Known rows, with every way that one mark hangs from another
K_248(K_501(K_142(K_560 K_736))): [ 0.35  3.25 -0.57  3.21 -2.73 -0.66 -1.63 -2.40  1.94  0.73  0.08 -1.08
  3.05 -1.41 -3.00  2.10 -2.67  2.71  4.27  1.00 -1.54]
K_498(K_560): [-2.18  0.69  3.07 -0.77 -0.88 -1.83 -2.72  0.02 -0.61  1.90  2.80 -1.34
  2.95 -0.88  0.13  1.19  1.27  2.23  2.37 -1.47 -1.92]
K_142(K_560(K_498) K_736(K_883(K_501))): [-0.78 -1.00 -0.41  2.58 -0.41  0.91 -1.16 -1.58  0.20  2.11 -1.83 -0.18
  1.68  1.25 -1.54  0.40 -0.43  0.46  1.18 -2.52  0.88]
K_501(K_142(K_560(K_498)) K_248): [ 2.30  1.06  1.04  2.22 -4.32 -1.70 -1.07 -0.35  3.71  1.94 -1.59 -0.19
  3.67 -1.31 -1.52  0.81 -2.88  1.81  3.30 -3.42 -1.62]
K_883(K_501(K_248)): [-1.16  2.98  2.63 -2.56 -1.12 -2.36 -2.22 -0.29  0.57  2.35 -0.61  0.08
  1.45  0.97 -3.11 -0.45  1.37  2.62  2.72 -3.22 -1.66]
K_560(K_142 K_498): [ 1.30 -1.99  1.93  0.44 -2.88 -0.06 -3.84  1.05 -2.16  2.59 -0.29 -0.07
  4.11 -3.68  1.63 -0.22  1.49  0.26  1.18 -2.58 -3.11]
K_883(K_558): [-0.63  1.65  1.48 -2.42 -1.32 -0.09 -2.09  0.85 -0.21  0.83  0.06  0.88
  3.09  0.14  0.11 -0.64  1.53  1.61  2.44  1.52  0.22]
K_874(K_142(K_560(K_498(K_407)) K_736(K_883))): [ 0.62 -0.27  0.43  1.93 -0.91 -1.38 -1.37 -1.84  2.69  0.42 -0.19 -1.23
  2.19  0.32  0.87  1.60 -0.70 -0.17  1.72 -0.59 -0.42]
K_501(K_142(K_736)): [ 0.51  2.01  1.47  1.82 -2.59 -0.26 -2.77 -0.14  1.81  0.36 -1.22 -2.32
  1.71 -0.80 -0.62  2.35 -0.43  1.57  3.91  0.49 -2.21]
K_498(K_407 K_560(K_142(K_736))): [-1.90 -0.62  1.70  0.99  0.15 -2.47 -2.48 -1.91  0.01  0.11  1.10  0.71
  1.07 -1.15  1.61  4.43 -0.21 -0.13  0.30 -3.49 -3.80]
K_560(K_142): [ 0.14 -1.04  1.64 -0.28 -1.19 -0.81 -4.02  0.38 -2.19  1.28  0.47 -0.94
  3.13 -2.14  0.64  0.97  1.59  1.41  1.36 -1.43 -3.55]
K_501(K_142(K_560(K_498))): [ 1.55 -0.37  0.27  2.83 -2.86 -0.52 -2.10  0.60  2.49  2.19 -0.57 -1.46
  3.72 -1.51 -0.12 -0.47 -0.88  1.72  3.37 -1.63 -1.22]
K_142(K_736(K_883(K_501(K_248) K_558))): [-1.28  3.12  2.26 -1.05 -0.80  0.00 -1.07 -1.96 -0.41  0.57 -2.01  1.01
  0.42  2.06 -2.53  2.36 -0.30  0.49  1.88 -0.62  0.78]
K_883(K_501(K_142(K_560) K_248)): [ 0.26  2.75  1.11  0.68 -1.95 -2.69 -1.01 -1.13  2.93  1.73 -1.47 -0.52
  1.40  0.79 -3.72 -0.06 -1.31  2.52  3.56 -4.36 -1.01]
K_142(K_560(K_498) K_736): [-0.28 -1.53 -1.60  2.80 -2.01  0.93 -1.55 -0.32  1.52  1.11 -1.42 -0.87
  2.83 -0.25  0.13  0.47 -0.43  1.24  1.67 -1.14 -0.29]
K_874(K_142(K_560 K_736(K_883))): [ 0.17  0.61  0.51  1.61 -0.76 -1.33 -1.70 -2.06  1.65 -0.34  0.38 -2.97
  2.01  0.87 -0.49  1.90 -0.56  1.06  2.36  0.44 -0.03]
K_736(K_142 K_883(K_501 K_558)): [-2.63  1.00  4.38 -2.83  0.86  0.62 -1.40 -0.30 -4.73  4.24  0.12  1.16
  0.00  3.51 -2.80 -0.98  1.70  0.38  0.74 -0.16  2.24]
K_874(K_142): [ 0.36  2.00  2.72 -1.55 -1.71 -2.38 -3.22  0.23  1.19  0.71  1.68 -2.98
  2.94 -0.76  0.36 -0.12  1.91  1.90  3.53  1.00 -1.92]
K_560(K_142 K_498(K_407)): [ 0.90 -2.36  1.49  0.24 -1.34 -0.96 -3.77  0.72 -0.83  2.52 -0.39  1.66
  3.29 -2.98  2.60  0.56  1.33 -0.52  0.38 -3.15 -4.12]
K_142(K_560 K_736): [-1.28 -0.76 -1.94  2.09 -0.63  0.42 -1.62 -0.89  1.37 -0.07 -0.95 -1.59
  2.06  1.03 -0.66  1.37 -0.34  2.15  1.72 -0.30 -0.72]
K_874(K_142(K_560 K_736)): [ 0.23  0.96 -0.41  1.53 -1.68 -1.54 -1.55 -1.40  2.87 -0.93  0.25 -3.34
  2.14  0.35 -0.12  1.11 -0.32  1.75  2.84  0.31 -0.55]
K_883(K_501(K_142) K_558): [ 0.12  3.80  1.88 -1.00 -1.91 -1.14 -1.24 -0.12  1.45  1.13 -1.39  0.52
  1.15  0.51 -2.24 -1.30  0.39  1.41  3.95 -1.30  0.99]
K_501(K_142(K_560(K_498) K_736) K_248): [ 2.04  1.55  0.21  3.42 -4.73 -0.80 -0.60 -1.33  4.15  0.53 -2.78 -0.56
  2.44 -1.04 -1.60  2.48 -3.80  1.32  3.16 -3.16 -1.28]
K_874(K_142(K_560 K_736(K_883(K_501 K_558)))): [ 0.05  1.91  0.41  0.95 -0.85 -1.37 -0.55 -2.59  2.00 -0.67 -0.45 -1.77
  1.11  1.63 -1.42  1.04 -0.77  0.57  2.51 -0.28  1.69]
K_883(K_501(K_248) K_558 K_736(K_142)): [-2.36  5.25  5.77 -3.10 -0.77 -0.91 -0.20 -0.65 -0.89  0.88 -2.54  3.34
 -1.99  3.10 -3.76 -3.43  1.37  0.48  2.67 -1.53  3.91]

Rows
[-1.87  1.54  2.15 -0.26  0.45  0.18 -2.61 -1.25 -1.17  1.48 -1.00 -1.01
  0.47  1.70 -1.94  2.02  1.37  1.04  2.01 -0.24 -0.72] | K_142(K_736(K_883(K_501)))
[-1.96 -3.28  2.39  0.35  1.19  0.65 -1.89 -0.06 -3.06  5.18  0.63  0.97
  1.83  2.48 -0.29 -0.17  0.60  0.07 -0.60 -0.98  0.02] | K_736(K_142(K_560(K_498(K_407))) K_883)
[-1.81  0.83  3.00 -0.47  0.15  0.50 -0.47  0.43 -0.05  0.88 -1.71  3.73
  0.02  2.10  0.24 -3.42  1.46 -0.50  1.50  0.41  3.72] | K_883(K_558 K_736(K_142(K_560(K_498(K_407)))))
[ 1.11 -1.57  1.25  1.62 -3.32  0.84 -3.23  0.08 -1.66  1.25 -1.60 -0.38
  2.96 -3.36  1.45  1.36  0.58 -0.26  1.14 -2.19 -2.74] | K_560(K_142(K_736) K_498)
[ 1.26  2.12  0.04  3.00 -3.68 -1.33 -0.73 -1.81  4.21 -0.30 -2.39 -1.06
  1.88  0.02 -2.28  3.19 -3.71  2.01  3.21 -2.33 -1.57] | K_501(K_142(K_560 K_736) K_248)
[-2.01 -0.72  2.31  1.08  0.97 -2.31 -2.39 -2.39 -0.92  0.57  1.29  0.93
  0.97 -0.63  1.46  5.22 -0.43 -0.70 -0.16 -3.38 -3.44] | K_498(K_407 K_560(K_142(K_736(K_883))))
[ 0.01  3.12 -0.55  1.41 -1.96 -0.42  0.08 -1.37  2.84 -0.18 -2.64  0.28
  0.46  1.26 -2.68 -0.36 -1.36  1.21  3.41 -1.96  2.09] | K_883(K_501(K_142(K_560 K_736)) K_558)
[ 1.27  3.93  2.95  0.91 -3.50 -0.77 -1.00 -1.84  2.05  0.03 -2.45  0.29
  1.45  0.25 -2.21  4.25 -3.18  0.53  3.30 -0.60 -0.78] | K_501(K_142(K_736(K_883(K_558))) K_248)
[ 1.26 -0.26  0.23  4.22 -2.26  0.48 -1.59 -1.01  1.92  1.46 -1.82 -1.41
  2.45 -0.50 -0.64  1.96 -2.03  0.40  2.82 -1.10 -0.44] | K_501(K_142(K_560(K_498) K_736(K_883)))
[-2.29 -0.19  2.47  0.81  1.30 -2.69 -2.13 -2.75 -0.70  0.86  0.84  1.12
  0.16 -0.08  0.36  4.38 -0.20 -0.63 -0.02 -4.53 -2.96] | K_498(K_407 K_560(K_142(K_736(K_883(K_501)))))
[ 0.62  2.43  2.04  1.53 -2.07  0.36 -1.95 -0.95  0.98  0.30 -1.55 -0.94
  1.52  0.08 -0.92  2.87 -1.15  0.39  3.46  1.20 -0.36] | K_501(K_142(K_736(K_883(K_558))))
[-1.80  4.85  4.02 -2.27  0.40 -0.86 -1.25 -0.03  0.55 -0.39 -1.94  2.37
 -0.57  1.78 -2.28 -3.82  2.99  0.66  3.78 -0.35  3.45] | K_883(K_501 K_558 K_736)
[ 1.01  0.21 -0.11  1.91 -2.81 -1.03 -1.45 -0.93  2.88 -0.03 -0.21 -2.72
  2.78 -0.80  0.55  0.29 -0.35  1.07  2.69 -0.52 -0.25] | K_874(K_142(K_560(K_498) K_736))
[ 1.48  1.76  0.85  1.77 -3.23 -2.21 -1.23 -0.71  3.57  0.96 -1.14 -0.77
  2.99 -0.29 -2.01  1.61 -2.86  2.47  3.39 -2.73 -1.97] | K_501(K_142(K_560) K_248)
[ 0.19  2.07  0.98  1.06 -1.21 -2.27 -0.83 -2.81  2.46 -0.17 -0.44 -2.16
  1.14  1.51 -2.13  1.93 -1.29  1.13  2.40 -1.53  0.18] | K_874(K_142(K_560 K_736(K_883(K_501(K_248)))))
[ 0.08  1.30  1.89  0.11 -1.46 -0.40 -1.96 -2.24 -1.98  0.05 -1.98  0.98
  0.82 -0.31 -1.42  3.06 -0.77 -0.22  0.88 -2.53 -1.14] | K_560(K_142(K_736(K_883(K_501(K_248) K_558))))
[-0.09 -1.01 -0.68  2.35 -1.27  1.68 -0.56 -1.32  0.41  1.04 -1.91  0.93
  2.68  0.90 -0.15  1.08 -1.30 -0.13  0.92 -0.40  1.91] | K_142(K_560(K_498) K_736(K_883(K_558)))
[ 0.59 -2.10  1.79  1.59 -0.87  0.05 -3.16 -0.91 -1.44  1.77 -1.54  1.69
  2.14 -1.94  2.09  3.00  0.28 -1.79 -0.16 -2.63 -3.28] | K_560(K_142(K_736(K_883)) K_498(K_407))
[ 0.24  6.91  4.91 -1.00 -2.07 -2.07 -0.26 -1.08  3.04 -0.95 -3.47  2.75
 -0.87  1.25 -3.51 -2.13 -0.18  0.44  4.83 -2.11  2.97] | K_883(K_501(K_142 K_248) K_558 K_736)
[-0.72  3.52  2.78  1.85  0.27 -1.87 -1.79 -0.60  2.67  0.24 -1.92 -0.39
 -0.52  1.33 -2.94 -2.93  1.31  1.46  4.63 -2.41  1.55] | K_883(K_501(K_142(K_560)) K_736)
[ 0.57  4.27  0.17  0.92 -3.16 -1.26  0.83 -2.15  3.82 -0.40 -3.38  1.34
  0.51  1.41 -3.66  0.71 -3.00  1.28  3.36 -3.28  1.81] | K_883(K_501(K_142(K_560 K_736) K_248) K_558)
[-2.26  4.10  3.96 -1.69 -0.40 -0.95  0.67 -1.15  0.06  0.66 -2.71  3.34
 -1.67  3.64 -3.97 -3.57  0.33  0.70  2.34 -2.51  4.77] | K_883(K_501(K_248) K_558 K_736(K_142(K_560)))
[-0.78 -2.18 -0.84  2.64  0.32  0.56 -1.44 -1.47  1.29  1.69 -1.50  0.96
  2.19  1.12  0.48  2.18 -0.79 -0.34  0.30 -1.36 -0.49] | K_142(K_560(K_498(K_407)) K_736(K_883))
[-2.52 -0.37  3.15 -0.85  0.95 -0.61 -0.93 -1.39 -3.15  4.69  0.00  0.35
  0.27  3.94 -3.98 -0.16 -0.15  1.43  0.18 -2.95  0.94] | K_736(K_142(K_560) K_883(K_501(K_248)))
[ 0.96  2.63 -0.26  3.53 -3.56 -0.27 -1.56 -2.07  1.88  1.50 -0.23 -0.70
  3.46 -2.29 -2.49  1.50 -2.75  2.09  4.15  0.39 -1.28] | K_248(K_501(K_142(K_560(K_498) K_736)))
[-0.16  0.22  2.06  1.04  0.77 -1.44 -2.11 -0.84  0.66  3.57 -0.64  0.62
  1.75  1.22 -1.52  0.19  0.22  0.21  2.02 -2.96 -0.78] | K_736(K_883(K_501(K_142(K_560(K_498(K_407))))))
[-0.31  0.39  1.69  0.53 -0.63  0.21 -2.39 -1.75 -2.70  0.25 -1.54  0.33
  0.94 -0.38 -0.80  2.43  0.19 -0.24  0.82 -1.68 -0.95] | K_560(K_142(K_736(K_883(K_501 K_558))))
[-0.69 -1.92 -2.02  2.61 -0.83  0.22 -1.40 -0.64  2.55  1.03 -1.55  0.48
  2.25  0.32  0.86  1.02 -0.52  0.57  0.85 -1.64 -1.07] | K_142(K_560(K_498(K_407)) K_736)
[-0.17  1.30  0.62  1.44 -0.41 -1.68 -1.35 -2.39  1.92  0.01  0.08 -2.74
  1.15  1.49 -1.46  1.16 -0.31  1.06  2.49 -0.74  0.36] | K_874(K_142(K_560 K_736(K_883(K_501))))
[-0.35 -1.89 -0.52  2.86 -0.88  1.28 -1.55 -1.16  0.13  1.86 -1.34 -0.35
  2.68  0.59 -0.23  1.36 -0.65  0.42  0.96 -1.05  0.33] | K_142(K_560(K_498) K_736(K_883))
[-0.35 -2.31 -0.99  1.04 -0.29 -0.85 -2.02  0.59  1.94  2.57  0.08  0.90
  3.69 -0.10  1.10 -0.90  0.62  1.27  1.07 -2.06 -1.54] | K_142(K_560(K_498(K_407)))
[ 1.67  1.34 -0.07  3.33 -3.85 -1.53 -0.55 -1.52  5.03  0.48 -2.97  0.59
  2.04 -0.59 -1.00  2.91 -3.89  0.73  2.62 -3.42 -1.98] | K_501(K_142(K_560(K_498(K_407)) K_736) K_248)
[-2.04 -0.18  3.77  0.43 -0.07  0.42 -2.12  0.94 -1.29  2.11 -0.74  0.37
  0.58  1.21 -0.56 -3.35  2.36  0.90  2.04 -0.25  1.70] | K_883(K_736(K_142(K_560(K_498))))
[ 1.12  0.62  0.51  1.68 -2.27 -0.45 -0.74 -1.76  2.00 -0.10 -0.59 -1.29
  2.51  0.01  0.23  0.89 -1.10 -0.05  2.27  0.28  1.59] | K_874(K_142(K_560(K_498) K_736(K_883(K_558))))
